What can hang from each mark:
mufi: mene
nemin: sudil
mene: demami razon
sovu: mideb
mideb: sizo sovu
sudil: misog nemin sizo
demami: mene sizo
sizo: demami sudil
razon: mene

Known rows, with every way that one mark hangs from another:
sovu{mideb{sizo}}: [  2   2   1  13   2   0  -2  -8   8   1  -4   1   3   4   8  -3  -4   0
  13  -2  -4   0 -13   7]
sudil{misog nemin sizo{demami{mene}}}: [ 14  -7  -2 -14   3  20  -1  -8   5   1  17   1   5 -19  -6   1  -8  10
  26  19   8 -10  15 -26]
nemin{sudil{misog sizo}}: [  5  -9   2  -4  -4   4  -3  -7   4   7  17   6   5  -9   0   0  13   9
  11   4  -3  -6  12 -10]
mufi{mene{razon}}: [  0  -9   4   3  -9   4  -2  -4   3  -4   2   0  -2   2  -1  17   1   0
  -6   5   1 -14  -2  -4]
sovu{mideb{sizo{demami{mene} sudil}}}: [ 5 -1  5 17  4  9 -8 -7  8 -3 -2 -4  8 -2  5  0 -6  0 22  3 -5  1 -9 -1]
mideb{sizo{demami sudil{misog nemin}} sovu}: [  8   2  -3  12  12  17   6 -14  -4  -5   8  -5  12 -20  -4 -12 -14  -2
  38  27  14 -13  -5 -22]
mideb{sovu}: [ -1  10   0   8   3   2   3  -8  -6  -3   4   0   6   1  -3 -11  -5  -3
  13   5   2   3  -4   3]
mideb{sizo{demami} sovu}: [  2   5  -2  17  11   9   3  -8 -11  -8   3  -6   5  -4  -2 -10 -17  -3
  31  10   9  -2  -9  -5]
demami{mene{razon} sizo}: [  1 -11   7  24   5  15 -19  -2   9  -1  -3  -9 -12  14  -4  19   7   6
   5  -9   8  11   0   2]
demami{mene sizo{sudil{misog}}}: [  3  -7   8  15   2  17 -16  -3  10   2  -5 -10  -4  -1  -4   8  14   3
  14   1  10   8  -2  -6]
mideb{sizo{demami{mene} sudil{misog nemin}} sovu}: [  7   3   1  18  11  20   1 -17  -3  -7  10  -9   8 -14  -5  -8 -13   1
  39  24  16  -6  -4 -21]
demami{mene}: [ 0  1  6  9 -2  5 -8 -5  0 -4  1 -5 -5  9 -1  5  0  5  1 -5  2 11  1  2]
razon{mene{demami}}: [ -4  -3   7  -1  -5   4 -10  -7  -8  -5   2  -6   3   4  -2   9  -2   0
  -4   0   1  -4   4  -2]
mene{demami{sizo{sudil{nemin}}} razon}: [  8 -22   2  16   2  12 -13  -8  14   0   6  -1   0  -2  -5  26   6  -4
   4   6   4 -15   5  -9]
sovu{mideb}: [  2   3   2   5  -3   0  -5  -3  10   1  -2   4   5   1   7  -2  -2   1
   7  -4 -11   3  -5   9]
sudil{misog nemin sizo{demami{mene{razon}}}}: [ 15 -12  -3 -11   4  22  -1 -10   7  -1  18   1   4 -17  -7   7 -10  11
  24  19   8 -15  17 -28]
mufi{mene{demami{sizo{sudil{misog}}} razon}}: [  5 -21   7   8 -12  12 -12  -7  11  -5   2  -2   0  -4  -3  27   7  -5
   4   8   4 -21  -2  -9]
sovu{mideb{sizo{demami{mene{razon}} sudil{nemin}}}}: [  8  -5   3  19   6  14  -8 -11  12  -1   3  -3   7  -4   3   7  -8   3
  21   8  -2  -6  -4  -7]
sovu{mideb{sizo{demami{mene} sudil{misog nemin}}}}: [  9  -3   2  12   3  15  -7 -11  12  -2   2  -3   8 -11   4   0  -9   3
  27  11   0  -5  -5 -10]
demami{mene sizo}: [ -1  -2   8  19   2  12 -18   1   7   1  -5 -10 -10  10  -3  10   9   6
   8  -9   9  17  -3   4]
mene{demami{sizo{sudil{misog nemin}}} razon}: [ 10 -24   1  12   1  16 -13  -9  15  -1   7  -1   0  -6  -5  26   4  -3
   9   9   6 -19   6 -12]
razon{mene{demami{sizo{sudil{misog}}}}}: [ -1  -9   8   2  -2  11 -15  -6  -1  -2  -2  -9   4  -4  -3  10   7  -1
   5   4   6  -6   1  -8]

Rows:
[  3   1   2  13   3   0  -1  -9   8   3  -4   1   8   0   7  -3   3  -2
  14   4  -4  -4 -14   4]
sovu{mideb{sizo{sudil}}}
[  7  -9   2  -2   5   9  -4  -3  -3  -2   9  -1   3   0  -5   6  -2   5
  15   4  -1  -5   9 -10]
sudil{sizo{demami{mene{razon}}}}
[  9 -17   5   4  -2  15 -11  -6   4   0  21   1   3  -8  -2  10   4  12
  17   4  -3  -7  19 -16]
nemin{sudil{misog sizo{demami{mene{razon}}}}}
[ 12 -15   2   4   4  25  -9  -7  10  -6  12  -6   6 -20  -5  12 -10   5
  18  20   5 -13  14 -29]
sizo{demami{mene{razon}} sudil{misog nemin}}
[  5 -16   7  20   5  19 -17  -6  12   0  -2  -9  -6   4  -5  17  12   4
  10   2   9   1   1  -8]
demami{mene{razon} sizo{sudil{misog}}}
[  5 -12   6   9   0   9 -12  -4   2   2  19   1   2  -1  -3  11   8  11
  12   0  -5  -1  17  -9]
nemin{sudil{sizo{demami{mene{razon}}}}}
[ -4  -5   9   5  -2   8 -17  -4  -3  -3  -3  -9   0   4  -3  12   4   1
   0  -3   5   0   1   0]
razon{mene{demami{sizo}}}
[  7  -4  -2  -6   1  11   4  -8   9   4   7   1   8 -22  -2  -1   3   0
   8  20   6 -14   4 -20]
sizo{sudil{misog nemin}}
[  7 -11   5   1  -4  13 -10  -5   3   1  19   0   5 -10  -2   3   6  12
  19   4  -3  -2  17 -15]
nemin{sudil{misog sizo{demami{mene}}}}
[ 4 -8  4  2 -1  5 -7  1  0  5 16  3  6 -8 -2  2  9  9 12  1 -6 -2 14 -9]
nemin{sudil{sizo{demami}}}
[  5  -6   6  14   4  20 -15  -5  14   4   0  -9  -4  -7  -5   8  12   6
  14   7  14   7   1 -12]
demami{mene sizo{sudil{misog nemin}}}
[  7 -12   2  -4  -3  11  -6  -2   3   3  19   3   7 -15  -1   1   5  10
  18   6  -4  -8  16 -16]
nemin{sudil{misog sizo{demami}}}
[  9  -7   1   9   8  18  -2  -9   3  -4   5 -10   3 -15  -3   2  -8   3
  25  19  14  -9   0 -23]
mideb{sizo{demami{mene} sudil{misog nemin}}}
[  4   3   1  13   4   3   0 -11  12   5  -1   2   8  -5   6  -3   0   0
  15   9  -1  -5 -11  -1]
sovu{mideb{sizo{sudil{nemin}}}}
[  2 -12   8  24   6  15 -18  -4  10   2  -3  -9  -7   9  -5  18  14   3
   5  -2   8   6  -1  -2]
demami{mene{razon} sizo{sudil}}
[ 10  -9  -2  -7   3  19  -2   0   7  -2   8  -3  12 -31  -3   0  -9   1
  20  23   4 -16  10 -29]
sizo{demami sudil{misog nemin}}
[ 7 -4  4 14  2 12 -8 -9  9 -4 -2 -4  8 -6  6 -1 -7  1 27  5 -3 -3 -8 -5]
sovu{mideb{sizo{demami{mene} sudil{misog}}}}
[  5  -1   2  13   4   6  -4  -4   8  -1  -4  -2  10  -7   6  -2  -5  -2
  22   5  -6  -5 -10  -2]
sovu{mideb{sizo{demami sudil}}}
[  7  -4   1   9   3  10  -3  -6   9  -2  -2  -2  10 -11   6  -3  -7  -1
  25   8  -5  -8  -9  -6]
sovu{mideb{sizo{demami sudil{misog}}}}
[ 12 -15   0  -9   2  16  -3  -6   1  -4  12   0   3  -8  -4   5  -6   6
  22  10   1 -12  11 -18]
sudil{misog sizo{demami{mene{razon}}}}
[  0   8   0  19  10   1   8 -16  -9  -1   1  -4   8  -2  -3 -13   0  -7
  23  15  11  -4 -15  -3]
mideb{sizo{sudil} sovu}
[  7  -4   2  22  11  18  -1 -17  -6 -10   7  -9   7  -6  -4  -4 -12  -2
  36  18  11  -9  -6 -16]
mideb{sizo{demami{mene{razon}} sudil{misog}} sovu}
[  5  -6   1   5   5  15  -7   0  13   7  -2  -4   2 -16  -4   4  11   2
  13  12  12  -4   0 -13]
demami{sizo{sudil{misog nemin}}}
[  2   6   3  22  10  12  -2 -11 -10 -10   4 -10   2   3  -3  -7 -16   0
  32   7  11   5  -8  -4]
mideb{sizo{demami{mene}} sovu}
[  6 -23   3  17   1   9 -14  -5  11  -2   2  -2   0   3  -4  25   8  -6
   4   1   1 -14   2  -3]
mene{demami{sizo{sudil}} razon}
[  8 -14   2   6  -2  12 -11  -5  12   1   3  -2   3 -11  -4  14   7  -4
  12   8   6 -10   3 -10]
mene{demami{sizo{sudil{misog nemin}}}}
[  5 -10   4  10   3  15 -13   2   0 -10   5  -7  -2   1  -3  13 -13   5
  10  -1  -1   0   9  -9]
sizo{demami{mene{razon}}}
